Each row comes from the steps of one walk. Every step used is in the known rows, and no mark comes twice. Write the walk behind each row, first mark first.
Known rows:
t m d u y: [ 41.0 -14.5 -25.2  -1.1  -4.4  42.2 -43.8  10.7 -15.8  18.1 -27.5 -14.8
   8.3 -33.9  38.5 -11.6  -7.8 -32.0 -24.3  18.0   3.5 -31.5 -15.3   6.5
  20.3  -7.9 -13.2  18.8  37.6]
e x d u y: [ 35.2 -26.9 -14.2  14.9  21.0   7.0 -27.0  35.6 -25.6   4.6 -36.3   0.2
  11.8 -15.8 -10.1   7.2   2.8 -65.6 -19.1  21.0  -6.3 -42.8  -6.2  24.9
  29.8   0.1  -1.3  14.8  21.4]
d u y j t m: [ 21.4   4.8  -9.9   1.9  13.8   4.6 -11.0  27.6   5.5  52.3  -0.2  30.8
  15.2 -22.8  38.1 -15.9  -9.8 -38.9  10.4  41.7  11.9 -45.9 -13.9  25.1
  27.8  23.3 -21.7  -2.9  11.9]
d m t j y: [  9.3  -6.0 -22.5 -22.3  -3.9   5.3  -2.3  18.6   6.1  35.4  -9.9  27.0
  11.0 -25.4  32.4 -49.9   8.2 -20.9  31.0  10.8  -6.4 -17.6  40.8  -6.4
  15.8  37.0 -12.1  16.9 -10.5]
y j t n: [ -6.1  13.0  14.2   3.5  -5.5 -21.0  35.1 -10.7  33.0  34.5  13.9  30.5
   5.3   4.9  15.6  -3.8  15.0 -15.9  51.9  26.0  10.9 -29.1 -20.8  18.9
  -7.4  13.7 -30.5 -28.2  -9.2]
n t j: [-15.0   7.5 -15.5  -6.6 -18.6 -18.0  19.0  15.1   9.1  37.3   9.5   1.4
  23.9 -28.4  14.0 -24.1  17.7 -22.8  26.8  -1.0 -16.2 -11.8 -12.4  18.2
 -12.7   9.7 -31.0  -7.7  -4.4]
y j t m: [ 20.8  12.6  -1.3   5.3  -0.8 -18.9  24.1  15.1  16.9  40.8  23.7  19.9
  11.6  -1.9  24.1   4.3   4.2  -5.7  41.3  24.8   0.3 -19.0   1.0   9.4
  14.6  27.8 -26.8 -18.9  -1.5]
d m t: [  5.0   4.2 -24.0 -12.2 -10.2  16.3 -15.8  19.6   4.0  25.4  22.0  26.2
  -2.5 -14.9  -3.6 -40.7  13.5 -25.8  32.9   3.0   7.8   6.8  19.9 -26.9
  31.7  20.8 -21.4  29.0  -2.8]
m d u y j: [ 22.4   3.6 -15.7 -15.8   6.3  35.0 -26.3   7.8 -29.0   3.6  -6.2  18.3
  39.0 -27.4  28.8 -30.8  -8.5 -46.0 -18.0  33.6  14.5 -41.0 -14.1  18.4
  20.9 -15.2 -24.4   2.5  27.8]
e x: [ 21.5  -9.9  -2.4   3.7   3.6 -23.1  10.7  14.4   0.0  -7.0  -4.5   9.3
   4.4  -0.5 -11.7  20.3  19.0 -16.4   0.7  10.8 -13.2  -2.2  12.7  -8.0
  -0.8  20.3   2.6  -1.1   7.6]
e x d m t: [ 37.8 -15.6 -31.2   5.8  -3.4  -0.8  -5.8  44.3 -12.3  19.4  10.1  16.9
   6.9  -9.4 -27.4 -13.5  32.5 -59.3  44.4   7.6 -10.6  -9.1  29.4 -14.2
  47.3  25.2 -29.2  27.6   5.1]
j t n d x: [ 24.9 -16.9   1.1  42.0  22.2 -17.0  23.9   8.3  21.2  18.2  -7.2   9.7
   3.7  -4.7  -4.2  26.4  27.6 -22.6  36.8  12.2 -10.4 -23.3 -32.0 -19.3
   4.9 -12.8 -30.8  -3.1  11.3]
m t: [  2.4   7.2  -8.1 -21.1  -7.7   6.5   2.7   2.9  -2.3  23.6   5.2  19.1
   5.7 -15.6   3.3 -15.0  31.2 -13.9  25.4   6.0   9.7   2.4   7.4 -23.5
  19.9   7.9 -19.8  14.7  -1.5]
e x d u y j: [ 33.4 -10.5 -12.2   6.0  23.8   3.0 -11.5  44.5 -28.9   8.5 -22.6  24.0
  32.7  -4.8  -8.3 -11.8  -2.5 -79.1  -2.0  37.9  -2.1 -51.7  -3.4  48.0
  28.3   9.9 -14.7  -9.1  20.4]
x d u: [ 20.4 -15.0  -4.1  29.9  28.1  21.5 -15.7   9.5 -34.0   4.7 -19.1 -14.1
   7.1  -8.2 -26.5   9.0  -7.4 -27.5  -8.8   6.7   1.9 -18.3  -3.1  19.2
  31.6 -29.0 -10.3  23.1  10.1]
u y j t m d: [ 37.2   2.1 -18.7 -19.4 -18.3   5.7  -4.0  15.5   9.3  35.4  14.4  10.3
  27.3 -22.4  62.4  -8.2   7.7 -27.5  27.0  26.7   4.4 -47.7 -18.5   3.1
  22.2  11.4 -38.7 -14.8  18.0]
d x e: [ 23.7 -22.9   1.3  15.8  10.4 -12.9  -0.6  25.6   0.6   7.2 -11.4  10.8
  17.8  -3.7 -30.0   4.0  36.5 -20.6  23.0  22.7 -36.9  15.7  27.8  -9.8
  27.9  24.5  19.3  -3.1  11.3]
e x d: [ 33.1 -20.2  -6.0  18.7   8.3 -17.0   8.9  24.0 -14.5  -7.4 -11.5  -9.8
   9.0   5.6 -23.9  26.0  18.5 -33.6  11.1   4.4 -16.7 -17.4   8.6   9.2
  16.8   4.1  -7.2  -0.7   7.8]
m d u y: [ 24.8 -12.9 -17.9  -7.9   4.4  40.1 -42.4  -1.3 -25.9  -0.1 -20.1  -5.3
  19.5 -38.1  24.4 -10.9  -3.1 -33.7 -34.5  16.9  10.3 -32.8 -17.5  -6.0
  22.8 -26.0 -11.9  26.3  26.9]
e x d m t j: [ 28.8 -14.6 -43.9   1.5 -13.6  -9.7   2.5  37.9  -3.1  41.7   4.8  29.4
  20.2 -13.1 -21.5 -25.6  37.6 -68.8  57.5  13.3 -23.3 -17.9  29.0  12.7
  43.7  39.0 -38.9  27.2   8.5]
y j t n d: [ 12.7   6.7   7.2  19.1   5.2 -12.3  46.3  -1.5  22.4  19.3   8.3  17.9
  15.2   1.1  23.9   4.6  10.0 -15.6  52.0  19.8   4.8 -41.4 -35.6   6.8
 -13.4 -15.6 -49.3 -38.5   2.5]
u d: [ 22.3  -6.5  -0.4  -2.1  -6.1   7.7  -7.1 -11.9 -11.4  11.1   6.3  -8.3
  10.5  -4.0  11.9 -12.8   1.3 -18.5  -7.6   2.6  -1.5 -11.6 -12.6  -1.0
  16.7 -19.1 -16.2  12.7  16.8]
u y j t: [ -1.7   9.6  -3.1 -22.9  -0.4 -11.6   3.4  15.5  13.6  29.0  17.4  33.9
  22.6 -11.8  37.3 -18.8   1.5 -30.2  21.1  25.5  12.7 -43.3 -18.4  12.0
  15.1  16.0 -20.5 -17.9  -8.7]
d m t n: [ -6.9   3.5 -17.1  -5.4 -25.1  14.7  -6.2   5.3  28.8  37.7   6.4  27.1
 -17.8  -5.0   1.7 -49.0  17.3 -34.4  53.5   5.0  11.0  -2.3   1.8  -5.3
   6.4  26.6 -24.6  11.5   0.5]

Which walk is each row?
[ 27.4 -17.2 -23.9  12.8 -17.1  -0.3   3.8  29.5  14.9  32.0  -5.5  17.8
  -9.3   0.3 -23.1 -21.1  35.7 -68.0  64.0  10.4  -6.8 -18.4  10.6   5.1
  24.0  30.0 -32.0  10.0   7.7]
e x d m t n
[ -5.3   5.2 -37.3 -16.9 -22.1   6.6  -7.1  13.2  11.8  47.7  16.1  38.8
  10.6 -20.0   2.5 -53.0  17.6 -34.5  45.5  10.2  -5.3  -2.4  21.3   3.4
  28.0  35.0 -29.3  29.8  -1.7]
d m t j
[ 50.5   3.5 -12.4  16.4  10.7  12.2   4.2   2.8 -17.3  34.6  16.4  10.3
  29.3 -31.7  21.5  15.1  11.7 -14.0  19.5  37.2   3.7 -28.3  -0.7  -9.8
  38.5  -6.0 -44.1  15.9  23.4]
y j t m d u
[-13.5   8.3   5.5 -16.9 -12.9 -10.2  13.0   0.7  41.3  41.6  -0.2  35.7
   6.7  -2.4  42.3 -26.3   6.4 -39.5  40.5  29.5  15.5 -50.5 -36.6  34.0
  -8.9  21.9 -22.9 -35.9  -5.9]
u y j t n
[  8.4  -8.5 -14.6  31.7  -5.2  17.3   1.5  14.1  20.1  -2.1  -4.9  -4.5
 -15.2   5.3   6.4 -24.2 -21.6 -22.9  27.1  -6.6  -3.2 -16.6 -20.3   6.3
 -18.1 -11.7 -24.7 -15.1  13.3]
t n d m
[  5.0  13.2   4.9  -1.8   7.9 -20.9  25.8   4.6   7.4  21.9  30.3  29.8
  22.0  -4.8  11.5   4.7  11.4  -6.7  33.0  23.4   7.0 -19.8  -3.0  -1.1
  16.1   9.1 -25.7 -11.1 -11.2]
y j t
[ -8.6   5.0   0.1 -13.8 -20.9   7.5  11.1 -11.9  24.3  36.3 -10.2  20.3
 -10.8  -5.6   7.7 -22.8  35.4 -21.9  45.4   8.2  13.6  -7.0 -11.6  -4.2
  -4.7  13.6 -24.8  -3.0   0.2]
m t n
[ 45.9 -11.3 -17.4  19.5   4.2  32.9 -21.8  -1.0 -24.3  11.0 -13.8 -18.9
   6.6 -26.4  11.9  10.7   0.3  -8.0 -13.8  12.7  -2.4  -9.7   1.7  -8.6
  21.7 -14.7 -19.6  26.9  34.6]
t m d u
[ 42.3 -24.4  -5.9  34.3  30.7  -1.7  -4.5  23.5 -33.9  -2.6 -23.3  -5.2
  10.9  -9.1 -37.7  29.0  14.3 -42.3  -7.5  17.2 -13.1 -19.9   9.7  11.0
  30.3  -5.9  -7.6  21.1  18.1]
e x d u
[ 14.6 -20.0 -10.6   9.9  19.1  29.9 -37.9  21.2 -26.4  10.7 -31.7 -10.9
   9.2 -16.3   0.2 -14.1 -16.2 -50.2 -19.9  10.1   6.9 -40.5 -18.7  32.6
  30.2 -21.1  -4.6  13.7  13.0]
x d u y
[ 37.4   1.7 -22.7  -8.6  -2.1  36.7 -27.6  18.6 -19.9  22.1 -12.1   9.6
  29.2 -22.9  42.3 -29.6 -15.7 -44.9  -7.0  35.0   7.9 -40.6 -11.8  30.1
  18.4   2.2 -26.8  -5.5  37.5]
t m d u y j
[ 54.4   1.3 -13.9  14.8   8.4 -12.0  14.5  20.9  -3.5  32.8  26.6  20.5
  34.4 -10.1  14.2  17.3  31.0 -26.1  41.6  33.0 -12.3 -17.0   5.3 -14.4
  40.0  18.0 -39.4   4.7  22.3]
y j t m d x
[ 41.1  -5.0 -19.5  16.9  -4.2  24.3 -10.5  20.0 -23.7  25.7   2.7 -32.2
  18.7 -52.2  20.8  -0.9  13.3 -20.7   1.0   6.4  -5.7 -10.0 -10.6 -18.5
  14.3 -19.9 -40.8  17.4  29.0]
n t m d u
[ 22.7  -6.0  -4.1  13.0  -2.5 -14.4   8.7   6.5  19.9  36.7  10.1  -3.8
 -10.0 -12.7  20.1  20.8  10.0   7.3  24.7   8.0  -4.3 -10.3  -2.1 -14.8
  15.3  16.8 -13.9   5.6  -0.9]
j t m
[ 13.6   4.3  -9.6  27.9   1.6  -5.7  27.4  17.6  25.8  20.9  25.9  24.0
   7.5   0.7  18.0 -20.8  -8.5 -29.1  59.2  17.0   3.4 -36.6 -21.1   5.6
  -2.0  -2.8 -49.0 -25.7   2.5]
y j t n d m
[ 32.2 -10.4  -1.2  12.4  14.1  -2.3 -11.7   6.9 -16.5  13.2   4.6   5.5
  17.7   1.7 -11.2 -10.3  14.6 -38.8  -4.9  12.3 -12.5  -4.1  -4.8  -4.1
  33.2  -6.0 -10.4  26.2  25.5]
u d x
[ 35.7 -23.0 -21.3  26.5   4.8  -7.7  -7.3  41.0  -9.8  -4.5   5.0  -3.2
   0.4   7.0 -30.1   1.6   0.4 -44.2  18.6   1.5 -19.9 -12.1  21.4   8.2
  27.9  18.5  -8.4  11.8   8.1]
e x d m
[ 17.9  -3.0  -2.6  14.4  15.7 -12.8  18.5  31.3  24.9  27.9  -6.1  37.8
  23.7   0.1  26.2 -13.0  12.5 -59.2  42.3  33.2  -0.3 -53.5 -43.3  17.2
   2.1   4.8 -38.1 -35.4  13.8]
u y j t n d x
[  4.9   2.5  -0.7   0.2  -2.2  -3.4  23.6  12.4  29.2  24.8  -5.6  23.3
  15.7  -5.3  49.1 -18.1  -0.9 -37.9  40.1  24.3  11.5 -62.9 -50.9  20.8
 -15.6  -8.5 -43.8 -46.0   6.1]
u y j t n d
[ 12.4  -7.8 -14.2  -2.6   3.6  39.2 -15.5  11.0   3.1  30.7 -41.5  17.9
   3.5 -31.6  27.1 -33.4  13.5 -54.8  15.4  21.1  20.9 -45.8 -40.4   0.0
   3.7 -21.7 -38.3   1.1  25.7]
m t n d u y
[ -0.3  -3.9   0.5 -12.8  -0.9 -17.1  22.6  18.9   3.7  23.4 -14.3 -11.4
  23.5 -36.0  44.7 -18.9   8.0  -8.7  12.4   0.6 -17.9 -27.1   6.5   8.1
 -23.2  12.0 -12.8 -21.3 -13.1]
n t j y
[ 60.2 -19.9 -17.5  -2.3  -8.4  -7.2  -3.4  39.4  10.3  42.1   4.0  20.3
  45.0 -28.1  31.9  -4.6  43.5 -49.6  49.5  49.7 -32.2 -31.3   9.3  -6.5
  49.5  37.7 -20.3 -18.5  28.0]
u y j t m d x e
[ 23.3  -7.3 -17.2   7.3  -9.7  16.1 -24.4   5.8  -6.2  13.8  21.9  -1.8
   3.0  -3.8   6.5 -39.1 -16.0 -31.5   0.2  -0.1  -2.5  -7.5   1.4  -3.3
  27.3  -6.8 -16.4  27.7  16.4]
u d m
[ 56.9 -17.0 -16.3  20.0  21.7 -12.4  -1.5  50.1  -9.6  46.5 -13.0  19.5
  22.8 -18.0  12.8  11.7   8.7 -71.3  22.8  44.8  -7.5 -62.0  -6.0  34.5
  44.3  27.6 -27.7  -3.9  20.5]
e x d u y j t m
[  6.7   2.4  -3.6  10.6  13.0  27.6  -1.1  17.6   1.8  11.8 -32.1  22.3
  17.3  -5.3  29.3 -37.6 -23.6 -55.0   5.7  31.9  15.0 -57.0 -44.3  47.7
 -18.0 -19.3 -31.1 -37.0  27.9]
t n d u y j
[ 17.0   2.0 -38.1 -19.8 -28.1  13.7 -13.5   1.6   2.1  59.9  22.1  30.0
  21.8 -22.2  14.3 -67.0  19.2 -53.8  37.6  13.2  -6.8 -14.7   9.4   2.4
  43.3  15.2 -45.1  43.4  17.2]
u d m t j
[ 56.5 -24.7 -17.6  17.7 -15.5  -3.3   5.1  44.3  -4.3  29.6   2.2 -25.6
  33.3 -39.5   4.0   1.5  55.1 -32.2  42.9  14.7 -47.4   9.4  16.1 -28.2
  26.0  16.4 -23.1 -10.2  28.3]
n t m d x e
[ 19.7   3.0   7.1  34.8  27.1   1.9  30.6  -0.2   2.7  22.9  -2.6  23.5
  17.7 -13.8   9.0   7.4   3.4 -27.0  32.7  32.9  11.7 -45.8 -33.7   9.9
   2.0 -26.9 -49.5 -15.7  12.2]
y j t n d u
[ 45.1 -28.2  -8.8  10.4   0.4   3.7  -5.8  11.0 -14.0  -4.3  -7.9  -5.0
  33.8 -18.7 -19.6  12.7  48.4 -19.6  19.0  21.0 -36.3  10.4  24.8 -28.1
  35.6   3.5   1.0   8.0  23.8]
m d x e
[ 28.6   0.8 -13.3 -11.2  12.1  18.4 -17.0   2.7 -19.0  24.3  11.4  23.1
  42.3 -41.7  36.1  -7.7   9.3 -39.1  -2.3  39.1  17.9 -52.7 -20.2  -5.9
  38.7 -17.6 -37.0  15.3  15.8]
m d u y j t
[ 17.4  -0.8  -5.2  -4.7  -1.1  20.0  -7.7 -12.1   8.4  34.7  -5.0  25.1
  25.0 -32.6  39.5 -16.0  13.6 -49.0  17.3  40.6  20.1 -61.1 -38.3  14.1
  13.5 -12.0 -41.9  -2.0  17.5]
m d u y j t n
[  7.7  -5.7 -39.6  -3.0 -17.4  13.1  -8.6  23.4  -2.6  47.9   8.6  19.4
  15.4 -13.0  -8.6 -45.4  17.2 -51.7  56.9   3.7  -9.5 -16.2  16.1  21.1
  44.0  18.4 -40.5  29.0  -0.2]
x d m t j
[ 34.7  -6.6 -13.6  15.0  18.7  11.6 -12.8  36.3 -10.4  52.6  -7.6  10.6
  18.6 -17.6  24.9  -8.7 -11.4 -55.4  22.7  35.0   6.8 -59.8 -18.6  42.2
  45.7   5.9 -31.5  -3.0  12.1]
x d u y j t m
[ 42.5 -26.2 -28.7  -4.7   3.7 -11.1   6.5  42.4  -8.7  28.2 -21.1  17.6
  18.9 -19.6   9.2 -21.6  26.9 -54.8  43.6  15.7 -23.0 -35.1  47.7   3.4
  32.1  41.9 -19.7  15.0  -2.0]
e x d m t j y
[  6.5  -3.6  -5.5 -30.2  -0.7  -2.6  14.6   1.1   1.2  32.5 -26.5  20.5
  18.6 -26.1  37.9 -24.0  26.2  -8.1  24.0  14.0  -3.6 -21.7  26.6  -5.3
   4.1  24.6 -11.1   3.3  -9.2]
m t j y
